Each row was made from one small tree. Brackets hold a mark, then the marks that hang from it, in alphabetical order. Every link used is in the known rows. Write each row's tree.
Known rows
{ravo tukul}: [-0.09  0.93 -0.98 -0.48 -1.03  1.08  1.43 -0.57 -1.36  1.07  0.08  0.31
 -0.59 -0.52 -2.42  1.62 -0.05 -1.31  0.50 -0.03 -0.19 -2.70  0.27 -0.96]
{leto fubal gatep {sibazil sibud}}: [-4.17  1.72  0.79  2.82 -1.69 -1.70 -1.49  4.76 -2.29 -1.19  1.67  0.30
 -2.59  0.95 -0.82  1.45  1.25 -1.45 -1.18  4.46  0.38 -0.97 -0.10  0.35]
{leto gatep}: [-1.05 -0.54 -0.79  0.30 -0.35 -0.57 -1.23  1.71 -0.15 -0.22  1.15  1.71
 -1.34  1.90 -3.40 -0.05 -1.63 -0.05  0.29  1.41 -1.37  0.17 -0.37 -1.05]
{lerop {gatep {leto fubal sibazil}}}: [-1.27  2.19  1.68 -0.81 -2.63 -0.94 -2.12  2.22 -0.74 -2.94  1.95  0.26
 -3.75  0.49  1.32  1.30  4.89  1.05 -1.61  2.22 -1.02  0.07 -2.50  2.34]
{ravo {tukul fomifel {leto gatep} sime}}: [-1.95  0.50 -4.50  2.06 -3.15  1.56 -1.06 -0.71 -2.00  1.67  3.63  1.80
 -3.57 -0.91 -6.68  2.55 -2.37 -1.02  1.31  2.58 -4.66 -4.20  0.33  0.16]
{fomifel {tukul {leto gatep}}}: [-1.07 -2.82 -1.44  0.16 -1.82 -1.26  0.11  1.35  1.58 -0.61  0.91  1.66
 -2.81  0.54 -4.97  1.20 -0.74 -1.87  1.91  4.45 -3.59 -0.37 -0.18  0.04]
{ravo {tukul fomifel sime}}: [ 0.51  1.55 -4.28  1.04 -3.25  1.46 -0.10 -1.62 -2.14  1.78  1.14 -0.31
 -1.76 -2.86 -4.06  2.33 -0.64 -1.50  0.47 -0.42 -3.08 -3.33  2.00  0.31]
{gatep lerop {leto fubal}}: [-1.89  2.74 -1.36 -3.89 -0.71  0.19 -1.89 -1.46 -1.08 -1.98  2.75  0.44
 -2.93 -1.11  2.05 -1.70  3.70  0.03  1.43 -0.27  3.04 -3.11 -1.29  2.22]
{leto gatep {sibazil sibud}}: [-4.56 -0.61  2.60  1.44 -0.34 -0.15 -0.38  5.10 -0.34 -0.12  0.96  0.84
 -1.74  1.81 -1.89  2.14 -2.27 -2.17  0.61  2.31 -0.16 -0.20 -0.25 -1.61]
{sibud sibazil}: [-1.08 -1.52  0.86 -0.02  0.98 -0.51 -0.37 -0.52  0.93  0.26  1.31  0.80
 -1.85  1.50  0.65 -1.21  0.27 -0.11  0.26 -0.51 -1.04 -1.82 -2.06 -0.64]
{ravo {tukul sime}}: [ 0.24  2.09 -2.13 -0.49 -2.01  2.87  1.03 -1.32 -2.93  2.16  1.74 -0.46
 -1.48 -1.67 -2.10  1.05  0.77 -1.43 -0.24  0.96 -1.29 -3.83  1.97 -0.17]
{tukul leto ravo sime}: [-0.36 -1.54 -4.19  1.70 -0.40  3.69 -1.90 -1.60 -1.02  0.96  5.32  0.13
 -3.98 -1.50 -0.85 -0.67 -0.43  1.60  0.66  4.98 -3.76 -2.70  0.24  3.15]
{fomifel {tukul {leto fubal} ravo sime}}: [ 1.22 -1.57 -5.70  1.47 -3.02  0.68 -1.13 -0.93 -0.51 -0.46  3.23 -0.64
 -4.86 -3.02 -2.38 -0.01  2.88 -0.62  0.47  6.73 -4.53 -2.10  1.77  4.00]
{sime {tukul fomifel}}: [ 0.63  0.01  0.35  0.51 -0.89  0.39  1.38  0.76 -0.02  1.34 -1.84  1.51
 -1.95 -3.21 -4.15  1.28 -2.41  0.85  0.72 -3.29 -1.90  0.17  0.71  0.40]
{tukul fomifel ravo}: [ 1.90 -2.71 -5.67  2.53 -1.03 -0.87 -2.67 -0.66  1.65 -0.80  0.27  0.07
 -1.83 -2.26 -3.17  1.11 -2.56  1.18  1.61 -0.62 -3.78  0.60 -0.07  2.03]
{lerop {gatep {leto fubal {sibazil sibud}}}}: [-2.08  2.34  2.81 -0.74 -2.81 -0.38 -2.36  2.24 -0.56 -2.53  1.78  0.05
 -4.03 -0.22  1.70  1.14  3.84 -0.36 -2.09  2.12 -0.64 -0.53 -2.58  2.17]
{ravo {tukul fomifel leto sime}}: [-1.18  0.90 -3.93  1.78 -2.90  1.93 -0.21 -1.85 -1.99  1.89  2.77  0.71
 -2.79 -2.15 -4.45  2.69 -1.34 -0.90  1.22  1.65 -3.81 -4.25  0.54  0.83]
{fomifel {tukul {leto sibazil}}}: [-1.87 -2.70  0.05  0.67 -1.47 -1.28  1.73  2.37  1.41 -0.63  0.20  0.29
 -2.12 -0.15 -2.18  2.76  0.92 -1.87  2.44  4.44 -2.46 -0.19  0.09  0.53]
{tukul ravo sime}: [ 1.84 -0.73 -4.48  0.76 -0.81  3.17 -1.72 -1.21 -1.19  0.94  3.37 -1.21
 -2.85 -2.27 -0.31 -0.90  0.46  0.97 -0.28  2.33 -2.81 -1.52  2.04  2.56]
{tukul {leto fubal gatep} sime}: [-2.40  1.89 -3.15  2.39 -2.16  1.25 -2.62 -0.11 -3.39  0.27  5.75  1.28
 -4.12  0.25 -2.05 -0.80  1.72  0.96 -1.35  6.53 -2.85 -3.04  0.26  2.33]
{sime tukul}: [ 0.39  0.46  2.37 -0.94  0.34  1.88  2.47  0.98 -0.78  1.63 -1.17  1.32
 -1.74 -2.04 -2.20  0.11 -1.10  0.90  0.01 -1.87 -0.11 -0.38  0.65 -0.08]
{bapef {sibazil sibud}}: [-2.94  1.01  1.72  0.51  0.62  1.15  0.96  1.69  2.72  0.85 -0.22 -0.36
 -0.23 -1.07  1.08 -0.62 -1.88 -1.46  1.16  3.63  0.37  0.16 -1.80  0.21]
{sime {tukul {leto {sibazil sibud}} ravo}}: [-2.46 -1.93  2.42  1.06  0.99  3.16  1.78  2.69 -0.30  1.44  1.17  1.71
 -4.30 -2.22 -2.29  1.53 -2.83  1.00  1.47  1.83 -1.29 -1.56 -0.71  1.27]
{lerop gatep}: [ 0.85  1.93  1.45 -0.09 -1.19  0.18 -2.33  0.45  1.00 -0.58  0.16  0.23
 -2.16 -0.15 -1.45  0.71  1.00  0.92 -1.49 -0.04 -2.05  0.84 -1.47  0.97]
{fomifel {tukul ravo}}: [ 2.52 -3.42 -3.74 -0.39 -1.59 -0.63  0.19  0.27  2.10 -0.80 -0.68 -0.54
 -2.38 -1.97 -2.90  0.66  0.39 -1.45  1.64  2.36 -3.27  0.43  1.29  1.40]
{ravo {tukul {leto fubal {gatep lerop}}}}: [-2.81  2.63 -2.60  0.31 -1.14  0.87 -0.84 -0.40 -2.10  0.60  3.10  2.14
 -3.29  0.18 -4.66  1.09  0.15 -0.42  1.50  3.37 -0.43 -4.92 -1.36  0.11]
{gatep lerop {leto {sibazil sibud}}}: [-4.96  0.86  2.88 -4.02  0.27  1.55 -0.38  1.57  0.28 -1.02  1.98  0.28
 -2.61 -0.65  2.49  0.64  0.37 -2.08  3.19 -1.01  3.48 -2.76 -1.25  0.23]

Which tree is each row?
[ 1.11 -2.97 -4.56  0.55 -2.25  1.63 -0.41 -0.68  0.70  0.21  2.75 -0.31
 -4.37 -2.56 -3.02  0.40  0.61 -1.04  1.65  5.49 -5.11 -1.71  1.69  2.77] -> {fomifel {tukul leto ravo sime}}
[-4.89  3.56  0.60  1.07 -0.63 -0.78 -2.51  3.97 -1.71 -0.60  2.10  0.34
 -3.28 -0.01 -1.24  0.98  0.78 -1.38  0.77  2.85  2.13 -2.32  0.03  0.50] -> {leto fubal {gatep lerop} {sibazil sibud}}
[ 1.82 -1.61 -2.16  1.04 -0.52  1.14  0.34  0.52  0.55  0.99 -0.94  1.38
 -3.22 -3.86 -4.73  1.07 -3.07  1.73  1.25 -2.42 -3.01  0.05  0.66  1.60] -> {sime {tukul fomifel ravo}}
[-4.14 -0.18 -0.89  3.84 -2.34  1.41 -1.42  1.10 -0.98  0.98  3.26 -0.08
 -3.11 -2.19 -1.39  2.94 -2.10 -1.12  1.15  2.87 -3.41 -2.20  0.56  1.83] -> {tukul fomifel {leto {sibazil sibud}} sime}
[ 2.78 -2.34 -4.93 -0.34 -2.48  1.21 -0.22 -0.42  0.48  0.29  1.17 -1.34
 -3.37 -3.22 -2.54  0.17  1.32 -1.54  0.89  3.29 -4.28 -0.72  3.14  2.31] -> {fomifel {tukul ravo sime}}
[-0.31 -3.22 -3.41  1.29 -2.02  1.28  0.39  1.36  0.43  0.15  2.81 -0.59
 -4.39 -1.98 -2.50  1.99  1.24 -1.11  2.33  6.25 -4.67 -1.27  1.81  2.57] -> {fomifel {tukul {leto sibazil} ravo sime}}
[-0.68 -2.67 -2.38  2.13 -0.46  1.25 -0.56  1.43  0.56  0.75  1.45  3.54
 -5.06 -1.98 -7.35  1.34 -4.89  2.26  2.17  0.59 -4.69 -0.63 -1.01  1.37] -> {sime {tukul fomifel {leto gatep} ravo}}
[-4.40 -2.16 -1.61  4.10 -1.20 -2.06 -1.71  3.41  0.69 -0.88  2.38  2.46
 -2.50  1.66 -5.01  3.78 -3.20  0.55  2.84  2.93 -3.81 -0.02 -1.80  0.09] -> {tukul fomifel {leto gatep sibazil}}
[-0.01 -4.47 -3.95  0.70 -1.44 -0.55 -0.80  1.15  2.14 -0.99  1.70  1.57
 -4.23 -0.17 -5.60  0.85 -1.29 -1.01  2.44  5.40 -4.79 -0.55 -0.25  1.16] -> {fomifel {tukul {leto gatep} ravo}}
[-3.71  0.46  1.67 -0.82 -2.07 -0.84 -0.02  2.16 -2.05 -2.66  1.98 -0.35
 -2.28  0.04  3.88  0.60  3.63 -1.62 -0.65  2.69  1.88 -1.52 -1.35  1.45] -> {gatep {leto fubal {sibazil sibud}}}
[-4.61  2.75  1.30 -2.94 -0.80  0.40 -1.20  1.21 -1.29 -1.86  2.52 -0.25
 -3.35 -1.27  3.25  0.12  3.06 -1.51  1.82  0.61  4.00 -3.45 -1.17  1.80] -> {gatep lerop {leto fubal {sibazil sibud}}}
[-1.49  3.52 -2.87  0.01 -0.61 -1.11 -3.27  0.60 -1.40 -0.75  2.25  1.22
 -2.90  0.15 -2.80 -1.22  1.43  0.59  0.39  1.80  0.89 -2.06 -0.17  1.08] -> {leto fubal {gatep lerop}}
[-3.97  0.63  1.37 -3.94  0.51  0.95 -0.11  1.54  0.04 -1.27  2.33  0.62
 -2.25  0.24  2.04  0.77  1.65 -0.47  3.78 -0.82  3.06 -2.10 -1.17  0.48] -> {gatep lerop {leto sibazil}}
[ 0.08 -2.36 -1.96  1.97 -0.26  1.59  0.22  0.28  0.75  1.01  0.63  2.48
 -4.21 -3.27 -5.28  1.36 -3.76  2.28  1.95 -0.19 -3.83 -0.81 -0.86  2.11] -> {sime {tukul fomifel leto ravo}}
[-0.15 -1.44 -2.08  0.00 -2.59  0.96  0.67 -0.53  0.12  0.57  1.87 -0.08
 -3.07 -1.82 -2.48  0.68  1.18 -1.96  1.03  4.59 -3.83 -1.64  1.79  1.56] -> {fomifel {tukul leto sime}}
[-2.59  0.74 -2.93  2.50 -2.75  1.62  0.50  0.28 -2.28  1.67  2.90  0.46
 -2.73 -1.66 -3.96  4.15 -0.72 -0.91  1.92  2.42 -3.56 -4.00  0.66  0.67] -> {ravo {tukul fomifel {leto sibazil} sime}}
[-3.70  2.46 -0.09 -2.93 -0.56 -0.32 -0.96  1.13 -1.45 -2.20  2.82  0.10
 -2.93 -0.42  2.83  0.26  4.44  0.11  2.47  0.87  3.50 -2.61 -1.05  1.97] -> {gatep lerop {leto fubal sibazil}}
[-2.50 -0.05 -1.24  0.50 -0.98  1.16  0.44  0.33 -1.28  1.05  2.31  2.47
 -2.33  1.33 -5.10  1.86 -1.82 -0.91  1.35  3.01 -1.91 -3.58 -1.48 -1.19] -> {ravo {tukul {leto gatep}}}
[-2.86  1.50 -3.86  4.99 -3.14 -0.48 -2.18  0.79 -2.65 -0.19  4.12 -0.28
 -3.34 -2.01 -1.04  2.64  2.02  1.08  0.34  4.64 -3.54 -2.14  0.73  3.62] -> {tukul fomifel {leto fubal sibazil} sime}
[-1.08 -0.65  0.57  1.36 -0.51  0.84  1.14  0.54  0.18  1.30 -0.19  2.67
 -2.93 -2.56 -4.66  1.59 -3.20  1.43  1.40 -1.23 -2.63 -0.77 -0.74  0.81] -> {sime {tukul fomifel leto}}
[-0.24 -1.84  0.16  0.41  1.01  3.00  1.24  0.61 -0.09  1.33  1.31  2.28
 -3.99 -2.08 -3.18  0.20 -2.33  2.31  1.15  1.15 -2.04 -1.40 -0.87  1.60] -> {sime {tukul leto ravo}}
[-1.05  1.74 -5.15  4.01 -3.39 -0.02 -3.03 -1.87 -2.33  0.03  4.06  0.08
 -3.37 -2.73 -1.72  0.63  1.23  1.05 -0.60  3.62 -3.96 -2.56  0.53  3.71] -> {tukul fomifel {leto fubal} sime}
[-1.74 -2.38 -5.42  4.55 -1.63  1.50 -2.48  0.81 -0.51  0.36  4.71 -0.03
 -4.39 -2.12 -2.58  2.79 -1.51  1.64  2.42  4.16 -5.56 -1.65  0.52  3.52] -> {tukul fomifel {leto sibazil} ravo sime}
[-2.93 -0.46 -1.79  2.56 -1.75 -0.23  0.77  0.97 -0.74  0.65  1.05  1.14
 -1.76 -0.50 -4.28  4.69 -1.61 -0.82  2.59  1.55 -2.43 -2.76 -1.06 -0.24] -> {ravo {tukul fomifel {leto sibazil}}}
[ 0.33 -0.86 -3.10  2.77 -1.04  0.59 -0.49  0.06 -0.49  0.32  1.15  1.97
 -4.72 -3.70 -4.57  0.93 -1.58  2.73  0.80  1.04 -3.41 -1.30 -0.77  3.20] -> {sime {tukul fomifel {leto fubal} ravo}}
[ 0.03 -2.16 -6.77  3.53 -1.90  1.98 -3.32 -1.84 -0.10  0.49  4.50  0.33
 -4.37 -2.97 -3.37  0.87 -2.27  1.64  1.53  3.20 -5.91 -1.99  0.32  3.72] -> {tukul fomifel leto ravo sime}
[-1.49  0.74  2.83 -1.57 -1.85  0.00 -1.47  2.48  0.51 -2.05  1.58  0.62
 -3.30  0.95  0.60  1.76  2.67  0.57 -0.45  0.96 -1.34  0.55 -2.56  1.06] -> {lerop {gatep {leto sibazil}}}
[ 0.13  2.38  0.58 -1.47 -2.77 -0.57 -2.93  0.12 -0.44 -2.64  2.00  0.55
 -3.77 -0.03  0.69 -0.22  4.26  1.02 -2.37  1.44 -1.32 -0.25 -2.63  2.52] -> {lerop {gatep {leto fubal}}}
[-1.00  2.39 -5.08  2.70 -3.69  1.04 -0.97 -2.04 -3.25  1.13  3.26  0.35
 -3.26 -2.69 -3.84  2.08  0.89 -0.53  0.09  2.97 -3.45 -4.71  0.61  1.95] -> {ravo {tukul fomifel {leto fubal} sime}}
[ 2.25 -1.31 -7.20  2.53 -2.22  1.46 -3.13 -1.51 -0.25  0.48  2.54 -0.99
 -3.16 -3.72 -2.75  0.56 -1.38  0.97  0.70  0.51 -4.97 -0.82  2.16  3.13] -> {tukul fomifel ravo sime}
[-2.66 -1.91 -2.91  3.13 -1.44 -1.59 -2.60  0.69  1.14 -0.68  2.21  2.87
 -2.59  0.96 -5.72  1.84 -3.99  0.63  1.95  1.94 -4.30 -0.41 -2.05  0.33] -> {tukul fomifel {leto gatep}}
[-1.70  0.08 -4.32  3.82 -1.18  2.09 -1.99  0.88 -2.98 -0.07  6.02 -0.67
 -4.64 -1.48  0.63  0.80  3.06  2.14  0.09  7.64 -2.86 -2.88  0.61  4.46] -> {tukul {leto fubal sibazil} ravo sime}
[-2.54  1.11  2.44  1.53  0.00  0.91  2.38  2.68 -2.14  0.91  1.01  1.80
 -3.20 -1.31 -1.40  1.57  1.10  1.87  0.18  2.37 -0.11 -1.43 -0.48  1.44] -> {sime {tukul {leto fubal sibazil}}}
[-4.15 -0.33 -3.01  5.11 -2.27 -3.23 -2.59  3.02 -0.92 -1.69  2.86  1.99
 -3.13  0.98 -4.20  3.29 -0.43  1.10  1.43  4.62 -3.25 -0.61 -1.73  1.64] -> {tukul fomifel {leto fubal gatep sibazil}}
[-3.69 -0.21  4.88  0.61  0.61  2.51  2.78  3.00 -0.79  1.69  0.34  1.89
 -3.00 -1.55 -1.70  1.75 -2.22  0.00  0.98  0.89 -0.04 -1.50 -0.64  0.00] -> {sime {tukul {leto {sibazil sibud}}}}
[ 0.32 -0.25 -8.23  4.59 -2.90  0.80 -4.31 -2.19 -1.63 -0.27  5.06 -0.15
 -4.98 -3.57 -2.51  0.32  0.52  2.17  0.11  4.80 -5.46 -2.63  0.40  5.31] -> {tukul fomifel {leto fubal} ravo sime}
[-0.81 -1.82 -2.58  0.17 -2.80  0.61 -0.19  0.69 -0.02  0.42  2.72  0.96
 -3.97 -0.55 -4.54  0.66  0.14 -2.02  1.12  5.45 -4.72 -1.53  1.55  0.95] -> {fomifel {tukul {leto gatep} sime}}
[-2.14 -3.76 -4.07  4.50 -0.48 -0.75 -2.00  1.64  1.49 -1.04  2.40  0.95
 -3.10 -0.70 -3.11  3.50 -2.61  1.78  3.42  3.08 -4.16 -0.27 -1.64  2.47] -> {tukul fomifel {leto sibazil} ravo}
[-3.53  0.32  0.22  2.05 -0.62  2.46  0.18  1.49 -2.16  1.16  4.37  0.00
 -2.43  0.07  0.57  1.63  0.98  0.51  0.83  4.85 -1.90 -2.19  0.67  1.50] -> {tukul {leto sibazil} sime}
[-5.30  1.23  2.41 -0.21  0.62  0.71 -1.33  4.38  0.22  0.49  1.43  0.97
 -2.55  0.82 -2.34  1.68 -2.69 -2.04  2.54  0.80  1.50 -1.60 -0.03 -1.40] -> {leto {gatep lerop} {sibazil sibud}}
[-1.69 -3.36 -3.33  1.97  0.54  1.06 -2.44  0.85  0.81 -0.51  4.00  2.54
 -3.88  1.45 -4.10 -0.07 -2.87  1.65  1.75  4.93 -3.52 -1.11 -2.13  1.24] -> {tukul {leto gatep} ravo}
[-3.67  3.15 -1.25  1.24 -0.30 -1.63 -2.12  3.94 -1.95 -0.98  2.47  0.75
 -2.88  0.94 -1.86  1.23  2.33  0.62  1.46  3.01  1.49 -1.56  0.18  0.79] -> {leto fubal {gatep lerop} sibazil}
[-0.87 -1.39 -2.63  1.03 -2.67 -2.17 -0.48  1.12  0.38 -1.26  1.31  1.37
 -3.41  0.04 -4.29  0.73  1.53 -1.44  0.72  5.72 -3.26 -0.86 -0.13  1.18] -> {fomifel {tukul {leto fubal gatep}}}
[-1.98  2.46 -3.52  1.38 -2.77  2.11 -0.67 -0.65 -4.11  1.36  4.63  1.32
 -3.82 -0.36 -4.07  0.84  1.33 -0.55 -0.47  5.31 -2.60 -5.11  0.43  0.94] -> {ravo {tukul {leto fubal gatep} sime}}
[-1.27  1.31 -3.98  2.64 -2.80 -0.80 -0.59 -1.28 -1.68  0.07  1.38  1.06
 -2.23 -1.51 -4.16  2.65  0.07 -0.37  0.80  2.01 -2.39 -3.63 -1.17  1.13] -> {ravo {tukul fomifel {leto fubal}}}
